Every row comes from one small tree of marks. The marks that hang from a mark follow it in brackets, in alphabetical order. Every link used is in the known rows. Which tree was each row made from?
Known rows:
botav(rivo tumuken(fuze)): [  8   2   8   8  -3  15  -9   7  -6  13  -1  -8  -7  -6  -2   0   1  -6
  -3  -2  17   2   9  -2 -18  16  -2  11  12   9  10   3]
zefaf(duzo(fodo rulol) rivo rosop): [  7   5   7   6   3   7  -7  -1  -7   7   2   1  20  -3  -5  -4  10  -9
   1   2  -7  20   7  -3 -16 -15   0   7  17   9  14   2]
mizo(fizag(rosop(fodo))): [  6   4  16   5  -3  22  -9  -4  -2   3   5  -9 -22  -5  -3   5   3  -4
   5 -10   7  -5   6  -7 -22  21   4  15   4   3  12   5]
botav(tumuken): [  7   6   7  12   0  13  -5   9  -5  11  -1  -5   0  -4  -5  -1   1  -6
  -1  -2  10   1  13  -1 -19   7   7  11  21   6   6   5]
rulol(rivo): [ 11   7  13   4  -1  18  -2   4  -4  13   1  -4   6  -7  -2   0  -7  -1
   3  -1   2  -7  10   2 -18  18   5  12  11   5   9   5]
fizag(rosop): [  8   8  10   6   1  12  -8  -5  -4   7   2  -4 -13  -7  -1   1   2  -4
   4  -3   6  -8  11  -8 -19  23   2  12  17   6   8   2]
tumuken(botav fuze): [  4   7  12   6  -4  10  -6  10 -10   7  -2   2  -9  -5   8   1   1  -2
  -3  -4   4   3   7  -2 -15  25   4  14   6  -6   7   5]
rivo(fuze(tumuken) rulol zefaf(rosop)): [ 13   7  11  12   0   2  15   6  -2   4   0 -11 -15 -10   4  -2 -11   1
  -7   2   6  -1  11   3 -23   4   3  12  28   3  12   1]
botav(rivo(rulol) tumuken(fuze)): [ 11   0  11  15  -3  18  -8  13  -6  10  -1  -6 -11  -8  -5   1  -1  -2
  -4  -7  25   1   8  -5 -20  16  -1   9  15   8  11   3]
fodo(rosop): [ 10   6   7   9  -2  15  -7  -2  -3  12  -2  -7  -4  -3  -1  -1  -1  -8
   4   6   2   3   7  -9 -20   8   6  14  29   0   5   4]
rulol(rivo(fuze(tumuken) zefaf)): [ 11  10  13   0   2  11  16   2  -1  10   1  -9  -2  -9   6   0 -17   2
  -3   1   2  -4  11   9 -17  19   3  19  15   8   5   2]
botav(rivo(rulol)): [ 13   1  15  13  -2  18  -7   0  -4   9   2  -4  -3 -10  -2   0  -5   1
   3  -2  12  -2   8  -9 -23  14   2   3  17   3  12   4]
rulol(rivo(zefaf(duzo rosop))): [ 15   8   9   4  -2  13   6   4  -4  11   4  -5  16   1   4  -2  -8   7
  -1   7  -2  -3   8   8 -17  -3  -3   7   2  18  17   7]
fuze(tumuken(botav)): [  5  11  11   5   1  13  -2   3  -6   3  -3   5  -9  -2   8  -1  -2   0
  -3  -2   6   6  10  -2 -17  19  12  15  14  -8   4   4]
rulol(rivo(zefaf(duzo rosop(fodo)))): [ 14   5  10   1  -3  17   4   1  -4   8   5  -5  11   3   2   0  -4   2
  -1   3  -2   3   7   5 -19  -4   3  10  -6  22  21   9]
fuze(tumuken(botav(rivo(rulol zefaf)))): [ 13   2  15   9   0  14   7   0  -5   1   3   3 -10  -3  11  -1  -6  12
  -6  -1  14   2   6  -5 -20  11   6  12  12   4   8   1]
mizo(fizag): [  7   6  15  10  -4  17  -3   3  -2   9   2  -8  -7  -9  -1   1  -4  -3
   4  -3   4  -3   6   0 -20  12   3  10  15  -9   7   5]
fodo(rosop(zefaf)): [  8   6   4  11  -4  13  -8  -7  -3  11   1  -7  -4  -6   3  -4  -1 -11
   7   5   2   0   6  -5 -17  18   6  13  14  -4   3   4]
zefaf(duzo(rulol) rivo rosop(fodo)): [  6   5   6   7   1  11  -8  -9  -6   6   3  -1  10  -1  -9   0   8  -6
  -1  -3  -4  17   4  -6 -21  -9   2  12   8   9  23   8]
fuze(tumuken(botav(rivo(zefaf(duzo))))): [  8   9  10   3   2  16   1  -4  -4   4   2   6   6   5  16  -2  -5  12
  -4   4   7   8   6  -4 -15   7   2  10   3   8   9   6]
rosop(zefaf(duzo(fodo))): [  4   8   8   5  -3  13 -11   4  -5   7   3   4  17  -3  10  -6   3 -10
   8  -4  -1   6   9   1 -14  12   6   2   2   3   3   6]
fizag(mizo rosop(zefaf)): [  5  12  12  11   0   5  -9  -7  -2   7   2  -2  -8 -10  13  -3   1 -10
   6  -5   6  -9   8   4 -19  32   0   9   8   5   7   0]
fuze(tumuken(botav(rivo))): [  8   7  12   4   1  17  -4  -5  -6   5  -2   2  -5  -2   9  -1  -3   1
  -3   2   7   7   9  -5 -17  19   7  13  11  -1   7   3]
fodo(rosop(zefaf(duzo(rulol(rivo))))): [  8  10   2   7   0  20  -9  -5  -3  14   2  -3  15  -4  -1  -5  -8   0
   5   3   1   8   4  -6 -14  12   2  11   6   0   9   9]
rivo(zefaf): [ 10   4  10   9  -2   6   5  -1  -4   8   5  -5  -1  -8   4   0  -4   1
   2   3   3  -4   7   2 -20   9   4  10  17   7   6   2]
tumuken(botav(rivo) fuze): [  6   4  13   3  -4  14  -9   3  -9  10   0  -1  -9  -4   9   1   0  -1
  -2   1   8   3   5  -8 -15  25   1  10   0   1   9   4]
duzo(fodo): [  9   5  13   5  -2  11  -5   6  -6   8   1  -2   3  -8   3  -2   4 -13
   6  -1  -2   6  10   0 -18   9   7   7  22   3   2   1]
botav(rivo(fuze) tumuken): [  7   4   8   8   2  14  -3   2  -4  18  -1 -15  -1  -6  -2  -1  -6  -7
   0   3   7  -1  13  -6 -18  10   0   7  17   9   8   7]
duzo(zefaf): [  8   8  14  11  -1   7   1  -7  -4   9   3  -6   5  -3   4  -2  -3  -4
   3  -1   4   7   6  -8 -20   8   5   4  21   0  10   3]
zefaf(rivo): [  6   3  12   7   0  12  -5  -6  -6   9   2   0   5  -6  -2   0   4  -6
   3  -4   1  -2   9  -2 -19  10   3  16  17   2   8   2]
fizag(mizo rosop(zefaf(duzo rivo))): [  2  12  12   9   3  10 -13 -10  -2   6   3   6   9  -3  14  -5   7  -5
   5  -9   5  -6   6   3 -17  21  -3  14  -1  12   9   2]
botav(rivo(fuze)): [  7   4  12   6   0  13  -3  -6  -4  16   1 -12  -1 -11   2  -1  -9  -6
   3   5   0  -4  10  -8 -18  17  -1   6  17   3   9   6]
fodo(rosop(zefaf(duzo))): [  6   9   2  10  -3  18 -12  -5  -2  12   0  -2   8   1   6  -5  -1  -5
   7   3   2   4   5  -6 -16  12   5  10  10  -2   5   9]
mizo(fizag(rosop)): [  7   7  14   8  -1  18  -6  -1  -1   6   4  -9 -19  -8  -1   3  -1  -1
   5  -6   8 -11   8  -5 -19  20   0  12  13  -2   9   3]
tumuken(botav(rivo(fuze))): [  4   6  13   4   1  12  -3  -3  -7  14   0  -8   0  -5   8  -1  -5  -1
   0   5  -3  -2   9 -12 -16  19   3   7   7  -1   7   8]
botav(rivo(rulol zefaf(rosop)) tumuken): [ 18  -2   8  17  -2  10   4   4  -4   9   4 -13  -3  -3  -3  -1  -2   3
  -5   6  15  -3  10  -2 -23 -10  -3   4  15  21  17   2]

Which tree is each row?
[ 10   2  17  12  -2  19  -7   2  -7   7   1   1  -3  -4   5   0  -3   6
  -1  -1  10  -2   7 -13 -19  15   5   4   7  -1  11   6]
tumuken(botav(rivo(rulol)))
[ 12   6   9   5  -2   6   1   7  -5   7   4  -2  13   0   8  -4   3  -5
   1   8  -4   8   9   4 -17 -13   0   2  12  17  10   4]
rivo(zefaf(duzo(fodo) rosop))
[  7   8  11   4   3  13  -1  -7  -2  12  -2 -10  -9 -10   4  -2 -11  -6
   0   2   6   2  12  -4 -19  21   2  11  21  -1   7   3]
botav(rivo(fuze(tumuken)))
[  3   0  15   4  -4  22  -9 -17  -2   1   8  -6 -17  -6   1   2   9  -9
   8 -17   6 -10   4  -2 -18  24   2  21 -13   4  11   2]
mizo(fizag(rosop(fodo zefaf(rivo))))
[ 11   0  10  15   1  12   7   7  -2  13   3 -14  -2  -9   0   0  -8   4
  -4   0  14  -5  10  -6 -21   3  -2   6  18  15   8   4]
botav(rivo(fuze rulol zefaf) tumuken)
[  9   7   9   3  -1   4  13  -3  -3   5   1 -14 -16  -6   5   0  -7  -8
  -5   3  -3   5  10   5 -22   6   6  16  16   9  13   4]
rivo(fuze(tumuken) zefaf(rosop(fodo)))
[  8   0  16   9  -2  12   0   0  -5   7   1 -10  -8  -7  -6   1   3  -8
  -3  -6  -1  -1   9  -6 -23   2   4  15  13   7  19   6]
zefaf(rivo(fuze rulol) rosop(fodo))
[  4   8  14   7  -2  11 -10  -9  -3   3   3  -3 -13  -8  11  -1   5 -14
   6  -8   6  -4   6   1 -22  32   4  11   0   9  10   3]
fizag(mizo rosop(fodo zefaf))
[  5   5   9   4  -3  14 -11 -12  -4   2   6  -4 -18  -7   3   0   5 -10
   8 -10   5  -7   7  -5 -19  32   7  14  -7   8   9   4]
fizag(rosop(fodo zefaf))
[  7   4  16   4   2   9   2 -10  -3  12  -1 -11   9   0   5  -4   5 -17
   3   4  -7  16   6 -15 -15  -5   1  13  31   7   3  -1]
duzo(fodo(rosop) zefaf(rivo(fuze)))
[  9   1  17  10  -4  16  -9   9  -9   7   0   1 -13  -6   6   1  -1   4
  -4  -5  15   1   5 -10 -17  24   1   8   4  -1  12   4]
tumuken(botav(rivo(rulol)) fuze)
[  2   8  11   6   3  13  -5   1  -3  13   0  -2  14  -3   3  -2   0  -3
   1  -4  -3  -1  10  -5 -16   7   0  13  13   3   9   8]
zefaf(duzo rivo(fuze))
[ 11   5  16  10   0  20  -2   2  -5   2  -1   4  -9  -4   7   0  -5   6
  -4  -3  14   4   8  -9 -20  18   7  10  14  -4   9   3]
fuze(tumuken(botav(rivo(rulol))))
[  2   7   3  11   2  10  -9 -11  -5   8   6   4  18  -8  -1  -5   4  -3
   5  -8   2   8   4  -3 -15  10   2  11   3  -2  10   6]
rosop(zefaf(duzo(rulol) rivo))
[  3  10  10   9  -2  21 -11  -4   0   5   6  -3  -5  -4   7  -2  -1   1
   8 -11   8  -9   6  -2 -15  23  -2   8  -6  -3   9   7]
mizo(fizag(rosop(zefaf(duzo))))
[ 10   3  19  15   0  11   1  -7  -4   4   4  -1   7  -3  -1  -1   2   0
   1 -10  10   5   4 -10 -22   3   4   9  21   2  13   1]
duzo(zefaf(rivo(rulol)))
[  5  11  15   9   2  13   4  13  -4   3  -5   0 -12  -6   8  -1  -9   4
  -6  -7   6   3  11  -8 -19  21  11  13  21 -11   4   6]
rivo(fuze(tumuken(botav)) rulol)
[  2  11   6  11   1  16  -9  -6  -1   5   8  -4  -4  -9   1  -3  -2   3
   7 -10   8   0   4  -7 -16  20  -3   7  -1  -7  10   6]
mizo(fizag(rosop(zefaf(duzo(rulol)))))
[  4   5  12  10   1  11   3  -3  -1   4   0  -3  -7 -12   5  -3  -6  -6
   0 -13  10  -4  10   2 -19  23   6  19  14  -7   4   2]
rosop(zefaf(rivo(fuze(tumuken) rulol)))
[  9  12  13   0   3  16   7   4  -2  11  -3  -7  -2 -10   3   0 -16  -3
  -1  -2   2  -3  14   5 -17  25   6  18  18   0   6   4]
rulol(rivo(fuze(tumuken)))
[  4   8  13   4  -2  20 -12   1  -1   4   6  -1   0  -3   9  -3   4  -6
  10 -10   4  -3   7  -3 -13  17  -1   4  -7   1   4   4]
mizo(fizag(rosop(zefaf(duzo(fodo)))))
[ 12   4  14  11  -2  12   1  15  -3   4   5   5  14  -3   7  -2   1   3
   1  -4   6   6   7  -2 -19  -4   4   2  17  11   5   3]
rivo(rulol zefaf(duzo(fodo)))
[  4   3  13   6  -6  21  -9 -10  -2   2   7 -10 -22  -8   4   2   3  -8
   9 -13   7  -9   5  -3 -20  28   4  14  -9  -1  10   6]
mizo(fizag(rosop(fodo zefaf)))
[ 10   5   6   8   1  11  -7   0  -6  10   0  -5   1  -9  -5  -2   3 -14
   4   8  -2  20   6 -13 -18  -1   6  11  35   0   2  -1]
duzo(fodo(rosop) rulol)
[  4  14  11   1   6  13   7   6  -6   9  -3  -3  -2  -9   3  -1 -13   3
  -6  -1   0   9  11  -3 -14  22   7  18  15  -8   6   4]
duzo(rulol(rivo(fuze(tumuken(botav)))))
[  4   2  13  12  -1  11  -1  -2  -3   9   3  -5   0 -13   3  -3  -2  -7
   3 -11   5  -9   8  -2 -18  21   3  13   7  -4   6   4]
rosop(zefaf(rivo(fuze rulol)))
[  8  10  14  -2   3  12  16   6  -4   8  -1  -3  -3  -4  13   0 -14   7
  -6   1  -1  -2  11   5 -14  19   6  20   6   5   4   4]
rulol(rivo(fuze(tumuken(botav)) zefaf))
[  9   6  15  10   2  16   1   0  -1   8  -1  -8 -11 -13   2  -1 -12   0
  -2  -4  12   2  11  -7 -21  20   3   9  25  -3   9   3]
botav(rivo(fuze(tumuken) rulol))
[  6   3  17  12   2  12   0   3  -3   9   0  -5  -1 -11  -2   0  -2  -2
   0  -8   5  -6   9  -7 -20  12   2  14  22  -1   8   4]
zefaf(rivo(fuze rulol))
[ 12   1  10   7  -5   6   4  -5  -6   5   4 -10  -7  -4   1   1   1  -7
   0   4  -3   2   7   2 -23  -1   5  11   9  15  16   5]
rivo(zefaf(rosop(fodo)))
[ 13   2  17  15  -1   7   4  -7  -5   5   4  -6   4  -1  -1  -3   4  -2
  -1  -3   5   5   5  -7 -22  -6   1   6  21   6  19   1]
duzo(zefaf(rivo(rulol) rosop))
[  6  10  17   7   0  11  -9  -4  -3   4   0  -3 -15  -6   6   2   6 -11
   2  -5   4  -1   7  -3 -24  22   4  13  13  13  12   1]
fizag(mizo rosop(fodo))
[ 12   5  13   3   1  13  -1   6  -7  10   3  -2  12 -12  -6  -1  -2  -7
   4   0  -3  12   9  -2 -16   8   5   9  17   6   6   0]
duzo(fodo rulol(rivo))
[ 13   0  18  12   0  15  -1  -4  -4   5   1  -3   7   2   1  -3   8  -9
   2  -2   4  17   3 -16 -19 -10   4  11  32   8   5  -3]
duzo(fodo(rosop) zefaf(rivo(rulol)))
[ 16   6  11   0  -1  13   5   9  -5  10   4  -2  20   1   5  -3  -3   0
   2   7  -6   4  10   8 -15  -9  -1   4   3  23  12   3]
rulol(rivo(zefaf(duzo(fodo) rosop)))
